What can hang from each mark:
j_216: j_12
j_478: j_12 j_149
j_434: j_12
j_12: j_205 j_216 j_387 j_399 j_478
j_399: j_12
j_205: j_12 j_181
j_149: j_478
j_181: j_205
j_387: j_12 j_649
j_755: j_205 j_730
j_351: j_649
j_649: j_351 j_387

Each row was made from one small tree. The marks that hang from a mark follow it in brackets, in the order of their numbers. Every link used is in the known rows. Write each row's tree.
Known rows:
j_434{j_12{j_387 j_478}}: [ 1.09  1.92 -0.07  0.98  0.08 -1.77 -0.06  2.26  3.49  0.49 -3.39 -2.41
 -0.53  1.92  4.15  1.08 -1.82  2.19  2.26  0.20 -0.52 -0.52 -0.19  0.81
 -0.28  2.11  2.24 -0.56 -3.47  1.19 -3.98]
j_12{j_205{j_181} j_216 j_387{j_649} j_399 j_478{j_149}}: [ 2.47  1.42 -3.19 -1.10  1.85 -1.57  1.55  3.64 -3.41  0.89 -3.89 -0.24
 -1.18  5.14 -2.24  2.22 -0.80  1.71  4.53 -1.14 -2.37 -0.90 -1.26 -3.87
  0.60  2.83 -0.49  5.24 -0.21 -1.46 -3.32]
j_216{j_12}: [ 1.62  1.43 -0.54 -0.30  0.29 -3.13 -0.85  4.29  2.34 -2.61 -1.16 -1.16
 -2.06  0.66  4.53  1.65  0.51  2.97  1.73  2.70 -0.19 -2.13  0.59  0.48
 -1.48  2.22  1.87 -1.14 -3.24  0.33 -2.31]
j_399{j_12{j_205{j_181} j_216 j_387 j_478{j_149}}}: [ 1.73  1.01 -0.83 -1.54  1.40 -1.65 -0.53  3.81 -1.54 -0.93 -2.10 -0.95
 -1.03  3.50  0.60  2.74 -2.89  2.63  1.81  0.69 -0.94 -2.86  0.25 -1.50
  0.32  2.49  0.58  1.63 -1.09  0.03 -3.94]
j_12{j_205{j_181} j_216 j_387 j_399 j_478}: [ 3.39  0.82 -2.23 -0.55  1.42 -1.46  1.56  3.25 -2.42  0.96 -3.37 -1.12
 -0.27  5.34 -2.96  2.63 -0.75  2.27  5.82 -1.34 -1.47  0.03 -0.98 -3.97
  0.01  3.53 -0.28  5.10  0.16 -1.34 -3.57]
j_205{j_12{j_399} j_181}: [ 1.33  0.98 -1.70 -2.03 -0.22 -2.91 -1.10  4.10  0.63 -4.44 -0.73 -2.55
 -2.54  3.68  1.87  0.70 -1.51  1.42  5.16  2.77  0.01 -0.57  0.77  2.22
 -0.10  3.19  0.58  1.19 -2.84 -0.76 -2.68]
j_755{j_205{j_181} j_730}: [ 1.71  0.85 -2.22 -0.58 -0.01 -3.63 -1.40  1.14  3.34 -2.36 -1.63 -0.11
  0.30  2.62  2.45  0.46 -0.13  2.67  1.84  5.33  1.37 -1.13  1.15  1.39
  0.62  3.34  1.85  0.35 -0.72 -0.57 -4.21]
j_755{j_205}: [ 3.20  1.65 -1.24  1.17  1.40 -3.34 -1.01  2.26  4.24 -1.77 -1.86 -0.94
 -0.38  0.25  0.95  0.74  0.31  2.22  1.44  3.48  0.38 -0.41 -0.15  0.76
 -0.69  1.68  2.52 -0.70 -1.96 -0.10 -3.48]
j_478{j_12{j_205{j_181} j_216 j_387 j_399} j_149}: [ 0.41  4.22 -3.34 -1.69  0.63 -1.70  1.14  2.38 -2.34 -2.36 -1.74 -1.58
 -0.65  2.38 -0.50  2.77  0.24  2.00  2.00  0.65 -1.69 -2.51 -2.54 -2.10
  0.52  3.39 -0.23  1.90 -1.01  0.22 -2.13]
j_216{j_12{j_399 j_478}}: [ 1.57  0.98  0.08 -0.13 -0.36 -3.42 -0.14  5.12  1.11 -2.97 -3.20 -0.06
 -1.79  1.92  4.25  1.68 -0.39  2.39  4.41  1.87 -0.51 -1.93  0.16 -0.40
 -0.99  2.71  0.21  1.66 -3.34 -0.22 -2.27]
j_478{j_12{j_205{j_181} j_387 j_399} j_149}: [-0.21  4.34 -3.47 -1.65  0.44 -0.98  0.92  1.36 -1.01 -3.11 -2.30 -1.49
 -1.11  1.65  0.19  2.02 -0.69  2.00  2.04  1.33 -1.08 -2.34 -2.13 -1.58
  0.61  2.98  0.53  1.04 -2.05  0.16 -2.72]
j_181{j_205{j_12{j_387{j_649} j_399}}}: [ 1.17  3.10 -1.17 -0.42  0.59 -0.96 -0.81  3.11  2.47 -1.59 -0.51 -2.06
 -1.40  1.10  0.54 -0.15 -0.10  2.77  1.35  0.69  0.36 -1.53 -0.88 -1.12
  0.38  2.28  2.57  1.41 -1.99 -0.73 -2.65]
j_351{j_649{j_387{j_12{j_399}}}}: [-0.25  1.99  0.34  0.69  0.68 -1.06 -2.20  2.86  4.70 -0.43 -1.61 -0.98
 -4.60  0.93  2.05 -0.07  0.57  2.77  2.85  1.35 -0.73 -0.76  0.05  0.46
 -0.31  0.99  3.99 -0.96 -2.71 -0.31 -2.53]
j_12{j_205{j_181} j_387}: [ 2.60  1.61 -3.28 -0.67  1.89 -0.01  0.23  0.56  1.18  0.28 -1.36 -2.60
 -1.26  2.47 -1.51  1.58 -0.91  3.10  1.92  0.86 -0.21  0.03  0.30 -2.02
 -0.57  2.31  3.10 -0.15 -1.18 -0.75 -4.49]
j_181{j_205{j_12{j_387 j_399 j_478{j_149}}}}: [ 0.71  3.29 -1.43 -0.73  0.72 -1.17 -0.40  3.12  1.71 -2.75 -1.41 -1.42
 -1.15  1.15  1.21  0.86 -0.82  2.87  2.16  0.47 -0.76 -1.95 -1.58 -1.81
  1.30  2.81  0.92  1.92 -1.90  0.00 -3.19]
j_12{j_387}: [ 1.31  2.02 -1.58 -0.16  1.20 -0.78  0.36  2.00  3.65  0.46 -1.12 -2.79
 -2.62  1.08  1.77  1.50  0.28  2.93  1.41  0.44 -1.27  0.81  0.11 -1.42
 -1.15  2.26  4.09 -2.15 -2.61  0.73 -3.95]
j_387{j_649}: [ 1.35  0.54 -1.20 -0.22  2.42 -2.68 -0.85  4.94  3.73  1.65 -1.31 -1.56
 -2.36  0.88  2.34  1.05  0.29  1.35  1.12  1.82 -0.01 -0.11  1.16  1.69
 -1.44  0.81  4.08 -0.78 -2.91 -0.63 -2.57]
j_434{j_12{j_205{j_181} j_216 j_387 j_399 j_478}}: [ 2.73  1.58 -1.15  0.81 -0.11 -1.69  0.50  2.52 -0.74  0.21 -3.65 -2.10
  0.84  3.93  0.39  1.64 -1.72  1.96  4.05 -0.61 -0.40 -1.00 -0.63 -0.70
 -0.23  3.03  0.42  2.92 -1.39 -0.42 -3.09]
j_181{j_205{j_12}}: [ 1.34  2.59 -1.36 -0.65  1.40 -1.80 -1.51  3.55  2.94 -2.26  0.16 -2.05
 -0.68  0.14  1.42  1.07 -0.29  2.92  0.88  1.59  0.40 -2.07 -0.66  0.20
  0.61  2.27  2.03  0.49 -1.62 -0.10 -2.79]
j_149{j_478{j_12}}: [ 0.35  1.31 -1.80 -0.54  1.57 -2.44  1.04  3.95  3.23 -1.68 -1.27 -2.91
 -1.04  1.27  3.32  3.66 -0.42  1.51  3.52  1.10 -1.00 -0.93 -0.52  0.36
  0.45  1.78  0.68 -0.88 -2.51  1.11 -3.93]
j_478{j_12{j_205} j_149}: [-0.40  4.09 -2.71 -1.33  1.80 -2.32 -0.13  2.23  0.37 -2.51 -1.47 -0.93
  0.20 -0.05  1.92  3.14 -0.33  1.87  0.35  1.95 -1.10 -3.31 -2.00 -0.11
  0.28  2.31  0.74 -0.20 -2.04  0.83 -2.14]
j_387{j_12{j_205 j_478} j_649{j_351}}: [ 2.66  1.00  1.07 -0.41  1.47 -2.83 -1.73  4.01  2.33  0.72 -2.64  0.00
 -0.22  1.51  2.73  1.04 -2.44  1.60  0.79  1.73  1.81 -1.75  0.48  0.11
 -0.55  0.33  1.80  1.90 -2.61 -0.82 -1.58]
j_351{j_649{j_387}}: [-0.51  2.02 -0.31  0.70  1.27 -1.07 -2.01  2.94  5.04  0.22 -1.24 -0.88
 -4.72  0.88  1.85  0.49  1.18  2.96  2.99  0.86 -1.30 -0.65  0.33  1.08
 -0.61  0.96  4.24 -1.63 -2.60  0.10 -2.85]
j_434{j_12{j_205 j_387{j_649} j_478}}: [ 1.65  2.07 -0.28  1.17  0.79 -1.34 -0.30  1.35  2.46  1.73 -3.76 -1.62
  0.63  2.49  2.25  0.61 -1.99  1.92  1.61 -0.24  0.23 -1.22 -0.20  0.11
 -0.45  1.46  2.72  0.89 -2.91 -0.01 -3.63]
j_387{j_12{j_205 j_216 j_399 j_478{j_149}} j_649{j_351}}: [ 2.88  1.50  0.53 -0.54  0.83 -3.38 -1.01  5.33 -0.97 -0.45 -2.91  0.37
 -0.07  2.09  1.75  1.95 -1.77  1.17  1.65  0.78  0.19 -2.35 -0.67 -1.41
 -0.33  1.36 -0.09  3.78 -1.50 -0.96 -0.38]
j_216{j_12{j_205{j_181} j_387 j_399 j_478}}: [ 2.25  1.53 -1.14 -0.46 -0.35 -1.75  0.46  2.67 -0.41 -2.39 -3.40 -0.27
 -1.60  3.52  1.55  1.10 -0.99  3.01  4.41  1.18 -0.11 -1.88 -0.03 -2.38
 -0.49  2.87  0.25  2.66 -2.52 -0.95 -3.35]
j_649{j_351 j_387{j_12{j_205 j_216 j_399 j_478}}}: [ 2.70  2.01  0.28  0.23 -2.04 -2.17 -0.72  3.32  1.48 -1.49 -2.25 -0.24
 -2.24  1.63  1.18  2.35 -1.22  2.65  2.33 -1.08 -0.03 -1.05 -0.71 -2.04
 -0.37  2.25  1.46  1.21 -2.70  1.03 -1.18]

Write each row's tree:
[ 1.40  1.60 -2.47 -0.62  1.07 -1.58  1.89  3.19  0.40 -1.40 -1.54 -3.05
 -0.64  3.13  0.25  3.56 -0.28  1.69  4.48 -0.09 -1.15 -0.89 -1.04 -1.78
  0.61  2.51 -0.14  1.45 -1.18  0.18 -3.80] -> j_149{j_478{j_12{j_205{j_181} j_216 j_387 j_399}}}
[ 1.80  2.19  0.17 -0.01 -2.09 -1.85 -1.34  2.92  4.11 -1.91 -1.09 -1.21
 -3.78  0.09  3.27  1.72 -1.07  2.96  0.62  0.32  0.35 -0.56  0.13 -0.31
 -0.72  1.65  3.20 -2.08 -3.95  1.83 -1.76] -> j_649{j_351 j_387{j_12}}
[ 1.53  1.11 -2.49 -0.66  1.48 -2.32  1.47  4.19  0.29 -1.83 -1.47 -2.75
 -0.17  2.74  0.59  4.05 -0.43  1.33  4.74  0.52 -0.93 -1.27 -0.87 -0.67
  0.53  2.40 -0.69  1.67 -1.06 -0.01 -3.26] -> j_149{j_478{j_12{j_205{j_181} j_216 j_399}}}
[ 1.47  2.56 -0.70 -0.58  0.93 -1.74 -0.49  4.17  1.52 -0.75 -1.02 -1.47
 -0.96  2.28  0.34  0.70  0.00  2.68  2.26 -0.09 -0.24 -1.72 -1.27 -1.63
  0.83  2.48  1.19  3.09 -1.23 -0.53 -2.63] -> j_181{j_205{j_12{j_216 j_387{j_649} j_399 j_478}}}
[ 1.51  2.05 -0.78 -0.81  1.81 -2.61 -1.16  4.54  1.98 -1.39 -0.27 -1.47
 -0.14  1.31  1.22  1.82 -0.19  2.79  1.76  0.82 -0.23 -2.24 -1.09 -0.29
  1.04  2.48  0.56  2.22 -0.89  0.05 -2.71] -> j_181{j_205{j_12{j_216 j_478}}}
[-0.38  1.97  0.39  0.51  1.06 -1.08 -2.40  2.74  5.22 -0.05 -1.22 -1.02
 -4.58  0.77  2.49  0.13  0.60  2.97  2.12  1.54 -0.68 -0.89  0.13  0.76
 -0.24  0.73  4.21 -1.57 -2.71  0.02 -2.80] -> j_351{j_649{j_387{j_12}}}
[ 0.11  2.26 -0.38 -1.49  1.04 -3.51 -1.00  3.70  1.91 -3.46 -1.55 -0.96
 -1.21  2.25  4.60  1.82 -1.31  1.66  3.07  1.36 -2.01 -1.65 -0.62  0.70
  0.45  2.61  0.26  0.45 -3.34  1.15 -2.77] -> j_205{j_12{j_478{j_149}}}
[ 1.68  0.85 -0.09 -1.13  2.24 -3.59 -0.71  5.16  1.53 -0.72 -1.85 -1.29
 -0.74  1.12  4.00  3.12 -1.18  1.96  0.98  2.23 -1.41 -1.33 -0.89 -0.93
  0.72  2.00  0.26  0.61 -1.57  0.89 -2.80] -> j_387{j_12{j_216 j_478{j_149}}}
[ 0.93  1.81 -2.58 -0.56  0.95 -1.12  1.74  2.51  1.42 -1.98 -1.98 -2.98
 -0.90  2.63  0.79  3.01 -0.90  1.66  4.42  0.43 -0.70 -0.69 -0.82 -1.44
  0.68  2.25  0.44  0.79 -1.94  0.11 -4.24] -> j_149{j_478{j_12{j_205{j_181} j_387 j_399}}}
[ 1.37  2.03 -1.92 -0.16  1.07 -1.65  1.92  3.09  0.94 -1.15 -1.59 -2.84
 -0.21  2.60  0.47  3.68  0.09  1.67  4.04 -0.57 -1.49 -0.98 -1.42 -2.34
  0.28  2.48  0.31  1.15 -1.35  0.42 -3.49] -> j_149{j_478{j_12{j_205 j_216 j_387 j_399}}}
[ 2.37  1.05  1.24 -0.53  0.86 -1.99 -0.88  4.22 -0.30  0.87 -2.01 -0.44
 -0.61  3.39  0.69  1.97 -2.36  2.42  1.51 -0.52  0.16 -2.75  0.59 -1.24
 -1.01  1.73  1.91  2.07 -1.56 -0.21 -2.61] -> j_399{j_12{j_205 j_216 j_387{j_649{j_351}} j_478}}
[-0.08  1.88  0.48  0.50  1.18 -1.49 -2.30  3.22  4.58  0.32 -0.96 -1.06
 -4.40  1.03  2.08  0.48  0.99  2.98  2.13  1.24 -1.01 -0.96 -0.05  0.53
 -0.20  0.91  3.84 -1.09 -2.18  0.05 -2.48] -> j_351{j_649{j_387{j_12{j_216}}}}
[ 2.80  0.64 -1.21 -1.20  1.78 -2.86 -0.41  4.44 -1.30 -1.64 -2.69 -0.87
  0.23  2.36  0.92  2.79 -1.97  1.68  2.85  2.12 -0.61 -1.64 -0.88 -1.89
  0.82  2.56 -0.83  3.24 -0.64 -0.86 -2.59] -> j_387{j_12{j_205{j_181} j_216 j_399 j_478{j_149}}}
[ 2.75  2.69 -1.45 -0.12  0.80 -1.77  1.39  3.53 -3.00  0.52 -3.79  0.41
 -0.31  3.84 -1.34  2.58 -0.37  1.90  3.68 -2.52 -2.65 -1.43 -1.81 -4.69
 -0.50  2.87 -0.39  4.73 -0.60 -0.65 -1.63] -> j_12{j_205 j_216 j_387{j_649{j_351}} j_399 j_478{j_149}}
[ 1.67  2.49 -1.18 -0.71  1.54 -2.21 -1.30  4.29  2.04 -1.78  0.58 -2.15
 -0.38  0.65  0.86  1.65  0.28  2.90  0.83  1.09 -0.04 -2.24 -0.91 -0.11
  0.56  2.52  1.40  1.15 -0.96 -0.08 -2.37] -> j_181{j_205{j_12{j_216}}}
[ 2.92  1.73 -3.22 -0.26  0.56  0.21  0.82  1.08 -0.38 -0.87 -2.33 -2.33
 -1.28  2.94 -2.59  1.10 -0.97  2.52  3.98  0.30 -0.33  0.38 -0.02 -2.93
 -0.96  3.11  2.63  1.60 -1.22 -1.72 -3.65] -> j_12{j_205{j_181} j_387 j_399}
[ 1.09  1.60 -1.31 -0.28  0.51 -1.53 -0.73  1.95  3.42 -0.27 -2.60 -0.59
 -2.65  1.00  1.96  1.56 -1.27  2.53  0.55  0.58 -0.94 -0.76 -0.78 -2.09
  0.99  1.64  3.24 -0.52 -3.26  0.97 -3.93] -> j_649{j_387{j_12{j_205 j_478{j_149}}}}
[ 2.29  2.40 -0.21 -0.02 -1.99 -2.12 -0.62  3.31  0.96 -2.21 -2.38 -0.04
 -2.42  1.24  1.52  2.60 -1.30  2.62  1.91 -0.97 -0.77 -1.51 -1.06 -2.32
 -0.04  2.38  0.98  1.00 -2.72  1.30 -1.18] -> j_649{j_351 j_387{j_12{j_205 j_216 j_399 j_478{j_149}}}}
[ 3.66  0.57 -0.94 -0.68  1.36 -2.44 -0.79  4.17 -0.36 -1.17 -1.29 -2.11
  0.13  1.92 -0.13  2.06 -1.14  1.91  2.03  2.41  0.62 -1.03 -0.18 -1.34
 -0.38  2.47  1.11  2.11 -0.53 -1.35 -1.99] -> j_387{j_12{j_205{j_181} j_216 j_399}}
[ 0.72  1.68 -1.56 -0.35  0.91 -2.13  1.91  4.17  1.75 -0.67 -1.59 -2.97
 -1.59  2.65  1.86  3.03  0.43  1.34  3.90 -0.30 -1.45 -0.54 -1.11 -1.31
  0.25  2.05  0.66  0.73 -2.05  0.54 -3.37] -> j_149{j_478{j_12{j_216 j_387{j_649} j_399}}}
[ 2.91  1.91 -1.41  0.94 -0.13 -1.45  0.04  2.47 -0.49  0.71 -2.56 -2.77
  0.12  3.35 -0.12  0.58 -0.85  1.75  2.39 -0.16  0.23 -1.00 -0.19  0.03
 -1.04  2.44  2.22  1.89 -1.62 -1.09 -2.37] -> j_434{j_12{j_205{j_181} j_216 j_387{j_649} j_399}}
[ 0.48  1.40 -1.66 -0.31  0.92 -2.29  1.36  4.17  2.48 -2.25 -1.79 -2.78
 -1.05  1.52  2.69  3.48 -0.53  1.24  4.51  0.83 -1.04 -0.74 -0.72 -0.11
  0.31  2.14  0.32  0.06 -2.45  0.66 -3.45] -> j_149{j_478{j_12{j_399}}}
[ 1.90  2.19  0.21  0.15 -2.67 -1.74 -1.07  3.21  3.36 -2.54 -1.61 -1.12
 -3.76  0.34  2.60  1.45 -1.18  2.68  1.61  0.05  0.29 -0.40 -0.05 -0.77
 -0.90  2.09  2.89 -1.20 -3.90  1.32 -1.33] -> j_649{j_351 j_387{j_12{j_399}}}
[-0.49  3.55 -2.27 -1.64  1.58 -3.50  0.18  4.51  0.27 -2.04 -0.83 -1.46
 -0.90  0.51  3.10  3.70  0.91  1.75  0.53  1.70 -2.11 -2.83 -2.16  0.57
  0.24  2.62  0.06 -0.35 -1.74  1.68 -1.67] -> j_478{j_12{j_216} j_149}
[ 0.15  4.67 -2.65 -1.32  1.52 -1.86  0.69  1.83 -0.68 -1.14 -1.06 -1.48
 -0.10  1.29  0.76  3.15  0.81  2.41 -0.15  0.31 -2.12 -2.89 -2.74 -2.19
  0.30  2.78  0.77  0.37 -1.12  1.21 -2.28] -> j_478{j_12{j_205 j_216 j_387} j_149}
[ 0.23  4.09 -3.44 -2.00  1.54 -1.88  0.75  2.04 -1.23 -1.43 -1.10 -1.72
 -0.75  2.06  0.29  3.16  0.32  2.44  0.52  1.06 -1.62 -2.75 -2.34 -1.44
  0.80  2.82  0.19  0.68 -0.99  0.84 -2.71] -> j_478{j_12{j_205{j_181} j_216 j_387} j_149}
[ 3.47  1.30  0.69 -0.32  1.35 -3.07 -1.81  4.54  1.11  0.96 -0.75 -1.07
 -0.09  1.26  1.50  1.60 -0.79  1.80 -0.52  1.45  1.43 -1.94  0.34 -0.16
 -1.34  0.70  2.25  1.37 -1.34 -0.88 -0.45] -> j_387{j_12{j_205 j_216} j_649{j_351}}
[ 2.34  1.61 -0.69 -0.49 -0.76 -1.92  0.17  3.22 -0.49 -1.91 -3.50  0.23
 -2.01  3.76  1.73  0.63 -1.10  2.78  4.30  0.89  0.47 -2.22  0.32 -1.76
 -0.84  2.34  0.32  3.11 -2.86 -1.24 -2.53] -> j_216{j_12{j_205{j_181} j_387{j_649{j_351}} j_399 j_478}}
[ 1.74  2.84 -0.69 -0.14 -0.74 -1.96  0.32  2.89 -0.75 -2.70 -3.76  0.75
 -1.69  2.44  2.67  1.14 -0.74  2.78  3.02  0.34 -0.96 -2.92 -0.64 -2.93
 -0.75  2.43  0.25  2.42 -3.12 -0.54 -2.02] -> j_216{j_12{j_205 j_387{j_649{j_351}} j_399 j_478{j_149}}}
[ 1.07  3.01 -1.24 -0.81  1.05 -1.75 -0.38  4.09  0.89 -1.51 -1.16 -1.24
 -1.17  1.91  0.73  0.95 -0.08  2.65  1.81  0.00 -0.97 -2.16 -1.69 -1.84
  1.14  2.60  0.68  2.88 -1.31 -0.30 -2.68] -> j_181{j_205{j_12{j_216 j_387{j_649} j_399 j_478{j_149}}}}
[ 1.30  1.45 -0.74  0.06  0.44 -1.24  1.41  3.19  1.93 -0.03 -3.97 -1.23
 -2.06  2.94  1.29  1.42 -0.91  2.09  5.25 -0.76 -1.78  1.10 -0.62 -2.77
 -0.56  2.99  1.73  1.80 -2.75  0.03 -3.92] -> j_12{j_387 j_399 j_478}
[ 1.59  3.03 -1.22 -0.70  1.21 -1.53 -0.92  3.22  2.14 -1.29  0.56 -2.43
 -0.91  1.08  0.60  1.18  0.48  3.32  0.58  0.44 -0.32 -1.85 -1.19 -1.25
  0.56  2.62  1.97  0.90 -1.04  0.15 -2.77] -> j_181{j_205{j_12{j_216 j_387}}}
[ 0.50  3.16 -0.25 -0.90  0.50 -2.72  0.36  3.72  2.14  1.13 -0.64 -2.01
 -1.51  2.33  1.68  1.76  1.29  2.09  1.01  0.13  0.15 -1.28 -1.18  0.29
 -1.09  1.96  2.20  0.37 -2.19  0.90 -1.55] -> j_478{j_12{j_216 j_387{j_649{j_351}}}}
[ 2.68  2.17 -0.30  1.48 -0.21 -1.74  0.51  2.35 -0.19  0.55 -3.64 -1.83
  1.39  3.20  0.77  1.75 -1.26  1.96  3.33 -1.32 -0.85 -1.16 -1.09 -1.46
 -0.64  2.94  1.04  2.62 -1.58 -0.09 -2.61] -> j_434{j_12{j_205 j_216 j_387 j_399 j_478}}
[ 2.51  1.15 -1.72 -0.61  0.69 -2.63 -1.00  3.28  0.61 -2.78 -1.30 -0.94
 -1.17  1.57  2.27  1.80 -0.31  3.05  2.05  3.00  0.54 -2.69  0.84  0.13
 -1.04  2.27  1.25  0.34 -2.30 -0.76 -2.74] -> j_216{j_12{j_205{j_181}}}
